What can hang from each mark
Z_90: Z_678
Z_891: Z_111
Z_196: Z_194 Z_611
Z_400: Z_111
Z_111: Z_108 Z_611 Z_891
Z_158: Z_678
Z_678: Z_90 Z_108 Z_158 Z_400 Z_891
Z_108: Z_111 Z_678
Z_611: Z_111 Z_196

Each row was made from one small tree. The marks that hang from a mark follow it in brackets, in the order of their numbers. Every link used is in the known rows. Write each row's tree.
Known rows
Z_678(Z_108 Z_891): [10,-8,3,-2,1,-1,-3,-11,-6,-3,-1,4,2,-8,6,-14,-11,3,-2,-4,22,-15,5,3,9,-5,-3,6,-7,-15,6,-6,0,3,-1,-14,-2,-1,-14,-5,-2,16,-6,10,-4,0,4,-4,3,14,-2,6,10]
Z_400(Z_111): [1,-6,2,-10,3,19,-4,-23,-6,4,0,21,-11,4,8,-14,4,-4,-5,-2,10,-7,16,-7,2,0,1,10,0,-6,9,1,-19,9,-9,4,-10,-8,-11,-11,-20,4,-7,-3,0,-4,-2,1,12,6,11,14,1]
Z_678(Z_90): [6,-6,4,-3,4,4,-6,-13,-11,10,-2,7,-2,-5,3,-17,9,-1,-3,10,4,-4,0,-9,10,24,1,2,-11,-1,7,3,-9,8,-2,-11,5,-5,-4,-6,-17,1,-6,1,-1,-6,-1,-6,4,13,5,14,4]
Z_158(Z_678(Z_108(Z_111))): [10,-3,1,-6,6,5,-1,1,-20,-11,1,17,-2,-6,17,-17,-16,9,-6,20,20,-3,1,10,-9,-2,15,-2,-17,-8,4,-9,-11,7,7,5,2,-3,-16,-7,-10,6,-13,11,-2,-5,-4,-25,12,6,-5,26,13]
Z_196(Z_194 Z_611(Z_111(Z_108 Z_891))): [-9,-13,3,14,0,6,-4,39,-18,2,-16,10,0,-2,-23,2,5,-16,-12,-12,10,-3,-13,-30,0,2,-18,21,5,22,2,-11,-7,7,-13,-13,24,-8,-7,-11,6,4,-16,-3,-6,-1,-3,0,8,-6,8,-17,14]
Z_90(Z_678(Z_158 Z_891(Z_111))): [12,-13,0,-20,11,-2,5,6,-3,9,-2,7,1,-23,11,-3,-9,-1,-2,-15,9,-1,12,28,13,-5,1,3,9,-13,12,-1,16,1,4,-21,-4,0,5,5,-15,10,-5,25,4,-1,-1,-6,-11,3,1,-5,-7]
Z_158(Z_678(Z_108 Z_400(Z_111))): [13,-6,-2,-9,17,12,1,-24,-15,-10,2,10,-13,-6,18,-12,-3,15,-13,19,15,-2,24,-13,6,11,-1,1,-2,-6,11,-5,-7,31,-1,7,1,0,-13,-6,-7,-4,8,17,3,-3,-13,-5,7,4,-1,8,3]
Z_891(Z_111(Z_611)): [12,-1,10,-14,2,10,-2,19,3,12,-9,16,11,1,16,-6,4,-6,-3,2,7,-9,-4,-7,3,2,-3,-7,7,0,12,4,12,7,5,-15,4,-12,-10,2,-15,6,-19,-7,8,0,11,-4,14,9,17,10,6]
Z_158(Z_678): [5,-6,2,-7,8,3,0,-5,-17,-3,-2,10,-3,9,15,-15,4,-8,-6,12,13,-2,1,14,-3,-1,6,-5,-14,-3,7,6,-9,8,-4,-7,-9,-14,-18,-5,-18,4,-14,10,2,-7,4,-6,19,7,9,20,3]
Z_90(Z_678(Z_108)): [9,-12,5,-10,2,-3,-3,-16,-9,1,-3,5,-4,-9,13,-15,-7,4,2,2,10,-7,1,5,9,11,0,6,6,-14,5,-6,3,9,8,-11,10,0,2,-5,-2,16,-5,6,-4,-9,-3,-7,-2,6,-10,15,7]
Z_611(Z_111): [1,-6,2,-7,2,4,-8,20,-10,14,-2,15,6,10,12,-13,3,-11,-6,-3,8,-10,3,-6,-7,-1,4,-1,-3,-3,-4,2,-16,6,-2,-6,4,-10,-15,-14,-16,12,-5,1,-7,1,2,9,11,4,7,10,8]
Z_108(Z_678): [5,-5,10,-13,6,5,-3,-11,-10,1,-2,11,1,4,31,-18,7,-6,-1,4,8,0,6,23,4,3,5,-7,-17,-9,2,-6,-4,-2,0,-9,-4,-3,-9,-7,-20,8,-11,-4,-2,-12,12,-3,11,-7,4,20,6]
Z_196(Z_194): [-1,-4,5,-6,9,9,-9,-1,-4,5,-10,13,-7,-6,5,-11,2,-7,-8,2,9,-5,2,-4,6,1,-18,12,-9,-4,7,-18,-14,16,-9,-20,-6,-10,-9,-9,-1,5,-10,2,4,-11,8,-5,10,9,8,13,13]
Z_158(Z_678(Z_108 Z_891)): [13,-10,1,-1,6,-3,1,-9,-13,-9,1,1,0,-5,9,-12,-13,1,-7,6,28,-11,4,19,4,-8,2,-2,-12,-15,9,2,3,9,-1,-12,-7,-4,-21,-1,-6,11,-8,25,-2,-2,1,-9,8,12,-4,9,8]
Z_90(Z_678(Z_158 Z_400)): [13,-14,-2,-23,18,-4,4,-20,-10,6,-4,0,-13,-19,24,-10,6,3,-1,3,-7,12,10,-4,11,10,2,8,4,1,10,-10,9,18,5,-3,13,-2,11,-2,-14,0,8,15,2,-8,-14,-6,-10,-6,4,1,-12]
Z_111(Z_108(Z_678) Z_611(Z_196) Z_891): [13,-18,7,-7,-6,-6,20,0,-8,3,-9,10,6,10,12,-11,16,-17,-2,-7,-8,3,-23,-6,0,6,7,6,13,25,-5,12,21,0,0,3,2,-1,-15,6,-9,-4,-13,-14,-6,-4,12,-6,6,-16,6,-1,-3]
Z_111(Z_108(Z_678(Z_400)) Z_891): [11,-12,9,2,3,-2,6,-9,-14,-3,-8,0,4,-6,6,-6,25,-6,-4,6,-1,14,-2,-11,11,11,9,0,-2,20,5,0,13,9,-7,-4,1,4,-6,0,-5,-8,-4,-10,-7,-7,2,-10,0,-14,10,1,-1]
Z_678(Z_108 Z_158 Z_400): [17,-9,0,-13,18,-1,2,-15,-10,1,-2,0,-20,-18,26,-11,-6,17,-6,11,2,6,15,-31,13,13,-9,6,-8,-4,5,-26,2,18,3,-9,11,1,-5,-4,-2,5,13,18,0,0,-17,-5,-3,-8,-1,0,0]
Z_111(Z_108 Z_891): [3,-14,8,8,-9,-2,4,-5,-12,2,-8,9,-1,3,-20,-5,19,-14,-1,-2,7,2,-13,-21,5,1,6,7,6,18,3,8,5,0,-11,-5,-10,-9,-13,-1,-3,4,-18,-10,-6,0,1,-6,6,0,16,6,0]
Z_678(Z_90 Z_108(Z_111(Z_891)) Z_158): [9,-12,-3,-5,3,2,-1,-8,-13,-3,3,8,-9,-26,-10,-8,-22,18,-2,8,5,10,-3,-33,4,30,4,9,-9,-1,11,-20,2,1,19,7,15,12,4,2,-6,2,-5,14,-3,-4,-26,-22,-12,-8,-6,8,-2]
Z_611(Z_111(Z_108(Z_678(Z_158)) Z_891)): [6,-16,2,-5,-2,-4,7,17,-10,3,-4,8,-3,2,10,-3,3,-11,-4,-14,-2,12,-1,-5,-3,1,9,-1,3,13,-6,-7,15,-8,-3,-1,4,5,-8,-2,-7,8,-8,7,-11,1,-13,5,-3,-28,6,-3,-6]
Z_196(Z_194 Z_611): [-9,-5,5,0,14,15,-7,6,-14,2,-14,8,-13,-6,6,-10,-1,-6,-9,2,12,-9,0,-9,8,3,-25,16,-15,0,9,-22,-20,9,-8,-20,17,-14,-5,-15,-6,6,-15,0,4,-11,8,-8,15,2,4,-2,17]
Z_196(Z_194 Z_611(Z_111)): [-9,-5,1,-1,14,15,-11,34,-17,8,-12,12,-4,-1,7,-9,-6,-9,-13,-7,12,-11,2,-12,-3,0,-22,14,-12,0,1,-18,-23,10,-7,-17,27,-11,-8,-21,-6,7,-9,4,1,-5,3,3,15,0,2,-6,19]
Z_158(Z_678(Z_108(Z_111) Z_400 Z_891)): [18,-4,-2,-7,16,1,0,-4,-18,-15,3,5,5,-19,15,-12,-11,11,-10,20,23,-2,9,10,-2,-6,14,3,-15,-7,11,-5,-3,19,4,9,3,6,-14,-2,-9,-3,2,22,-4,-2,-6,-27,0,15,-5,8,11]
Z_891(Z_111(Z_108 Z_611)): [16,-6,12,-7,-4,5,5,24,0,8,-15,15,9,2,13,-3,16,-9,-3,1,7,-6,-13,-10,7,-5,-1,-3,15,15,6,10,20,6,-12,-13,0,-10,-11,5,-4,4,-21,-11,0,7,8,-9,12,13,18,5,4]
Z_90(Z_678): [5,-12,4,-14,3,0,-3,-14,-9,7,-5,9,1,-4,10,-14,6,-7,3,-1,6,-4,0,15,6,5,5,5,5,-6,6,5,0,7,3,-9,1,-8,3,-7,-15,9,-10,-1,-1,-10,1,-6,2,7,3,16,1]
Z_891(Z_111(Z_108 Z_611(Z_196(Z_194)))): [13,-8,6,-7,6,7,15,37,-2,13,-18,21,3,-1,13,-3,12,-8,-12,-4,-3,-7,-18,-13,2,0,-22,16,20,22,-3,-3,8,21,-15,-24,-3,-10,-13,2,9,-7,-8,-2,0,3,20,-8,7,9,8,-4,11]
Z_111(Z_108(Z_678) Z_611 Z_891): [12,-13,13,-2,-11,0,7,-4,1,-3,-10,5,9,4,9,-5,15,-17,2,-3,5,5,-19,-5,4,2,6,-2,9,17,9,5,31,-3,0,2,6,0,-8,6,-7,3,-28,-17,-2,-7,3,-10,8,-12,16,7,-2]
Z_108(Z_678(Z_158)): [8,-9,4,-20,11,3,3,-14,-6,2,-1,8,-14,-4,39,-16,-4,0,-2,-1,1,8,11,17,6,2,3,-4,-18,-9,4,-19,3,-6,1,-8,0,0,-7,-4,-19,8,-6,9,0,-10,-1,-3,5,-21,2,14,-3]
Z_111(Z_108(Z_678(Z_400)) Z_611 Z_891): [18,-14,12,-5,0,-1,7,-9,0,-3,-12,0,10,-3,14,-3,25,-10,-1,5,-2,11,-13,-20,8,9,5,0,10,25,10,4,33,12,-1,6,14,4,-3,6,-6,-8,-13,-15,-1,-5,-2,-12,2,-11,16,-1,-4]
Z_111(Z_108 Z_611(Z_196) Z_891): [13,-17,3,-1,-10,-6,18,5,-9,7,-11,11,3,10,-8,-7,17,-18,-2,-7,-6,-1,-29,-30,-2,3,5,16,19,30,-1,18,11,6,-5,4,1,-10,-17,3,-5,-3,-15,-14,-8,2,6,-5,8,-2,13,-3,-4]
Z_108(Z_111 Z_678(Z_90 Z_158 Z_891)): [12,-8,1,-17,13,6,0,-12,-7,-2,8,9,-1,-26,25,-13,-14,8,-1,-1,10,9,10,30,4,9,15,1,-22,-9,9,-14,4,-7,5,7,7,16,1,2,-28,-2,-4,18,-6,-8,-12,-24,-12,-3,-4,8,-2]

Write each row's tree
[-7,-11,1,3,1,6,-6,26,-22,8,-6,8,3,8,-15,-7,0,-16,-8,-10,7,-8,-4,-24,-6,7,1,6,-4,6,3,2,-14,-2,7,-2,26,-9,-9,-13,-19,9,-14,-4,-2,-1,-2,6,10,-11,7,-8,10] -> Z_196(Z_611(Z_111(Z_891)))
[3,-11,8,3,1,4,2,25,-19,-1,-7,5,8,3,20,-10,4,-16,-7,-18,17,-9,1,29,0,-16,6,3,-6,6,-7,5,-2,-10,-16,-4,20,0,-14,-11,-17,9,-12,2,-12,1,6,-1,5,-4,-2,-13,10] -> Z_196(Z_611(Z_111(Z_108(Z_678(Z_891)))))
[15,-3,8,-14,-1,10,-4,-1,-1,-1,-4,17,3,-7,22,-15,-17,6,2,9,13,-9,-9,-16,-6,-1,7,6,-1,-5,7,-11,5,5,11,15,16,-1,-7,-2,-7,10,-17,-10,-2,-3,-5,-23,10,8,3,18,12] -> Z_678(Z_108(Z_111(Z_611)))
[19,-8,6,-9,0,0,18,29,-9,15,-14,20,6,7,18,-7,16,-9,-10,0,-4,-7,-19,-10,0,-3,1,6,19,23,-5,15,10,8,-10,-13,-3,-12,-16,4,-4,-3,-11,-9,-6,8,18,-6,9,8,9,-2,4] -> Z_891(Z_111(Z_108 Z_611(Z_196)))
[6,-12,-2,-3,-1,-6,11,30,-23,17,-8,19,3,16,12,-14,14,-13,-11,-8,-4,-7,-11,-8,-10,-5,10,13,9,21,-21,14,-19,8,-17,-5,-2,-10,-22,-10,-6,2,3,-1,-19,8,9,9,5,2,-1,1,7] -> Z_611(Z_111(Z_108) Z_196)
[3,-16,-5,4,-6,-8,11,29,-23,15,-5,17,7,14,-14,-8,15,-17,-11,-13,-8,-3,-17,-24,-10,3,9,14,14,26,-16,16,-12,5,-7,-2,-4,-8,-21,-5,-5,0,-1,-2,-17,9,3,10,3,-7,4,-5,3] -> Z_611(Z_111(Z_108 Z_891) Z_196)
[9,-8,-1,-13,-1,2,10,8,-9,7,-6,22,10,2,-2,-12,-2,-11,-3,-2,-6,-2,-23,-22,-15,3,15,14,7,16,2,7,-4,6,16,19,6,-6,-10,1,-18,-6,-15,-13,-3,-2,6,-17,7,-6,10,6,3] -> Z_108(Z_111(Z_611(Z_196) Z_891))
[7,-10,-7,-13,15,12,5,-30,-5,1,-1,10,-20,-14,-6,-2,4,5,-7,-3,-4,10,20,-40,8,12,-2,14,7,7,17,-10,-2,19,2,14,-1,0,0,-2,-17,-8,6,11,3,-3,-21,2,-4,-17,17,-6,-14] -> Z_678(Z_158 Z_400(Z_111(Z_891)))
[19,-9,-1,-3,16,-4,3,-11,-16,-10,1,-6,1,-13,15,-11,-4,8,-9,14,21,-6,11,6,10,-1,0,0,-11,-7,10,-1,3,24,0,-7,2,1,-19,0,-4,1,4,27,0,-2,-3,-11,1,13,-4,1,5] -> Z_158(Z_678(Z_108 Z_400 Z_891))
[16,-10,1,-8,4,13,2,-24,3,-4,-4,7,-3,-11,-5,-2,-3,5,-5,3,7,-4,9,-56,10,18,-7,12,20,5,17,-6,15,28,13,17,15,5,-2,1,-4,-4,-2,-4,5,-3,-18,-4,2,-2,11,-6,-2] -> Z_678(Z_108 Z_400(Z_111(Z_611 Z_891)))
[-2,-16,-6,7,0,-3,9,37,-17,12,-12,17,2,5,-19,-5,9,-16,-15,-15,-7,-2,-16,-27,-7,5,-12,24,13,26,-14,-1,-13,17,-12,-13,-3,-5,-18,-8,11,-3,0,2,-14,3,7,7,1,-5,3,-9,11] -> Z_611(Z_111(Z_108 Z_891) Z_196(Z_194))
[15,-18,10,-9,-4,-4,13,-7,2,-3,-10,1,-5,-3,18,-3,6,-10,1,-8,-2,13,-15,-11,6,1,3,1,8,18,10,-8,38,-7,0,7,8,3,-4,11,-6,5,-23,-3,0,-5,-12,-9,3,-25,16,0,-13] -> Z_111(Z_108(Z_678(Z_158)) Z_611 Z_891)
[2,-14,4,8,-10,-4,-1,25,-13,9,-7,12,9,9,-17,-3,14,-19,-5,-11,5,0,-10,-24,-4,0,8,7,12,18,-4,11,-1,2,-9,-2,1,-7,-14,-7,-3,8,-12,-7,-12,7,-5,5,6,-2,13,1,3] -> Z_611(Z_111(Z_108 Z_891))
[10,-12,5,-13,5,15,11,-25,-8,-4,-2,18,-24,-2,32,-8,6,0,-4,-9,4,8,19,11,8,-9,3,8,1,3,3,-11,5,-4,-18,10,-10,4,-7,-3,-14,3,-4,7,-5,-4,-12,-4,2,-16,5,6,-10] -> Z_400(Z_111(Z_108(Z_678(Z_158))))
[11,-5,7,-4,4,2,-2,14,-6,3,-1,8,11,-12,4,-7,-13,8,-8,-2,22,-16,9,5,13,-2,-5,-1,-2,-18,7,-4,3,5,0,-31,-6,0,-12,1,-1,13,-6,15,-1,6,10,-3,2,14,-1,1,14] -> Z_678(Z_108 Z_891(Z_111))
[14,-13,-5,-22,18,9,4,-37,-5,-2,2,7,-25,-24,24,-8,-11,19,-2,0,0,6,28,-17,16,15,-5,16,16,-10,11,-20,7,25,5,9,13,10,11,-3,-5,2,18,22,1,-6,-29,-5,-15,-7,-6,-3,-10] -> Z_90(Z_678(Z_108 Z_158 Z_400(Z_111)))
[18,-9,-1,-2,20,0,-1,-13,-18,-4,1,-5,-5,-14,13,-15,2,18,-10,33,9,3,7,-15,11,35,-4,-4,-12,-1,9,0,0,32,6,-10,17,5,-9,-2,-5,-9,7,21,1,-6,-13,-13,-1,12,-8,9,6] -> Z_158(Z_678(Z_90 Z_108 Z_400))
[11,-16,-2,-21,8,-5,5,-20,-2,3,1,1,-6,-18,11,-8,-6,-7,2,-16,9,2,7,25,11,-7,4,12,6,-13,12,-2,12,1,1,-6,-1,0,3,0,-16,11,-6,22,-1,-6,-9,-5,-10,4,2,0,-10] -> Z_90(Z_678(Z_158 Z_891))
[13,-13,-3,-19,7,-3,2,-13,-8,-6,5,9,-6,-31,16,-10,-29,11,4,-9,16,-1,7,20,3,-9,9,16,2,-19,10,-18,10,-1,12,7,8,12,5,0,-8,15,-2,25,-5,-5,-19,-23,-16,3,-10,5,-1] -> Z_90(Z_678(Z_108(Z_111) Z_158 Z_891))
[-3,-8,-6,-9,13,3,2,33,-15,18,-7,20,0,6,11,-15,-2,-8,-17,-8,-3,-9,-2,-9,-10,4,-15,18,0,5,-14,-9,-29,22,-4,-16,0,-9,-18,-15,-2,0,8,9,-8,-3,12,11,6,1,-4,1,16] -> Z_611(Z_111 Z_196(Z_194))
[6,-7,5,-9,-8,6,-3,0,-1,1,-6,17,11,-4,-7,-7,-4,-11,1,0,7,-1,-18,-22,-9,1,13,6,3,8,16,1,7,3,15,20,9,-5,-4,0,-18,0,-26,-15,2,-4,-5,-20,13,-1,19,14,3] -> Z_108(Z_111(Z_611 Z_891))
[15,-10,-5,-14,22,15,1,-35,-7,1,5,4,-25,-25,15,-8,-8,28,-9,12,2,7,28,-40,18,34,-12,14,1,-5,10,-21,-2,28,2,4,17,12,4,-3,-8,-6,19,23,1,-2,-33,-3,-13,-1,-3,-3,-8] -> Z_678(Z_90 Z_108 Z_158 Z_400(Z_111))
[12,-14,-1,-5,1,-6,13,26,-19,7,-1,13,12,9,25,-15,7,-16,-11,-18,5,-7,-3,30,-7,-13,13,5,3,9,-20,14,-5,-2,-16,-6,-5,3,-25,-8,-11,1,3,5,-23,6,17,6,-3,-4,-8,-6,8] -> Z_611(Z_111(Z_108(Z_678(Z_891))) Z_196)
[4,-13,-3,-8,3,3,10,7,-2,9,-13,12,2,0,-9,-7,1,-12,-9,-7,-6,-3,-20,-31,0,11,-20,19,10,14,7,-8,3,22,6,-8,3,-10,-10,0,1,-5,-11,-4,4,-8,10,-2,8,-5,9,-2,5] -> Z_111(Z_611(Z_196(Z_194)) Z_891)
[14,-6,13,1,4,8,2,14,-13,7,-4,12,7,-8,19,-8,18,3,-6,9,5,4,1,17,16,21,3,-10,-5,10,1,5,11,1,-11,-25,1,7,-5,4,-9,-4,-10,-2,-5,-4,10,-13,-2,3,0,10,6] -> Z_891(Z_111(Z_108(Z_678(Z_90))))
[5,-10,3,-11,-5,15,1,-21,6,2,-4,17,0,3,-13,-5,2,-12,-1,-9,8,-8,1,-32,0,6,-1,10,17,3,19,8,7,11,5,20,3,-7,-7,0,-19,2,-21,-10,8,-4,-8,0,12,-1,23,5,-7] -> Z_400(Z_111(Z_611 Z_891))
[10,-11,-2,-1,10,1,-1,-12,-13,-1,6,0,6,-7,-2,-12,3,-4,-9,10,20,-4,1,22,8,11,5,-4,-15,-6,12,16,-1,12,-4,-8,-2,-2,-15,0,-21,-3,-12,21,0,-6,-1,-11,3,22,1,10,-1] -> Z_158(Z_678(Z_90 Z_891))
[11,-11,8,-8,-7,16,5,-18,3,1,-7,19,-7,7,10,-7,13,-11,-1,-6,8,-8,-2,-17,3,-11,2,14,20,13,9,11,9,10,-18,18,1,-7,-11,-3,-11,3,-19,-15,-2,2,-7,-6,13,12,19,6,-5] -> Z_400(Z_111(Z_108 Z_611))
[14,-10,-4,-14,19,-2,3,-16,-6,1,0,-3,-7,-18,16,-8,3,3,-6,-2,6,4,13,-7,11,-5,0,8,-9,-1,13,-9,2,16,-5,-4,0,-3,-6,0,-16,2,6,21,0,1,-8,-4,-7,2,9,-9,-7] -> Z_678(Z_158 Z_400 Z_891)
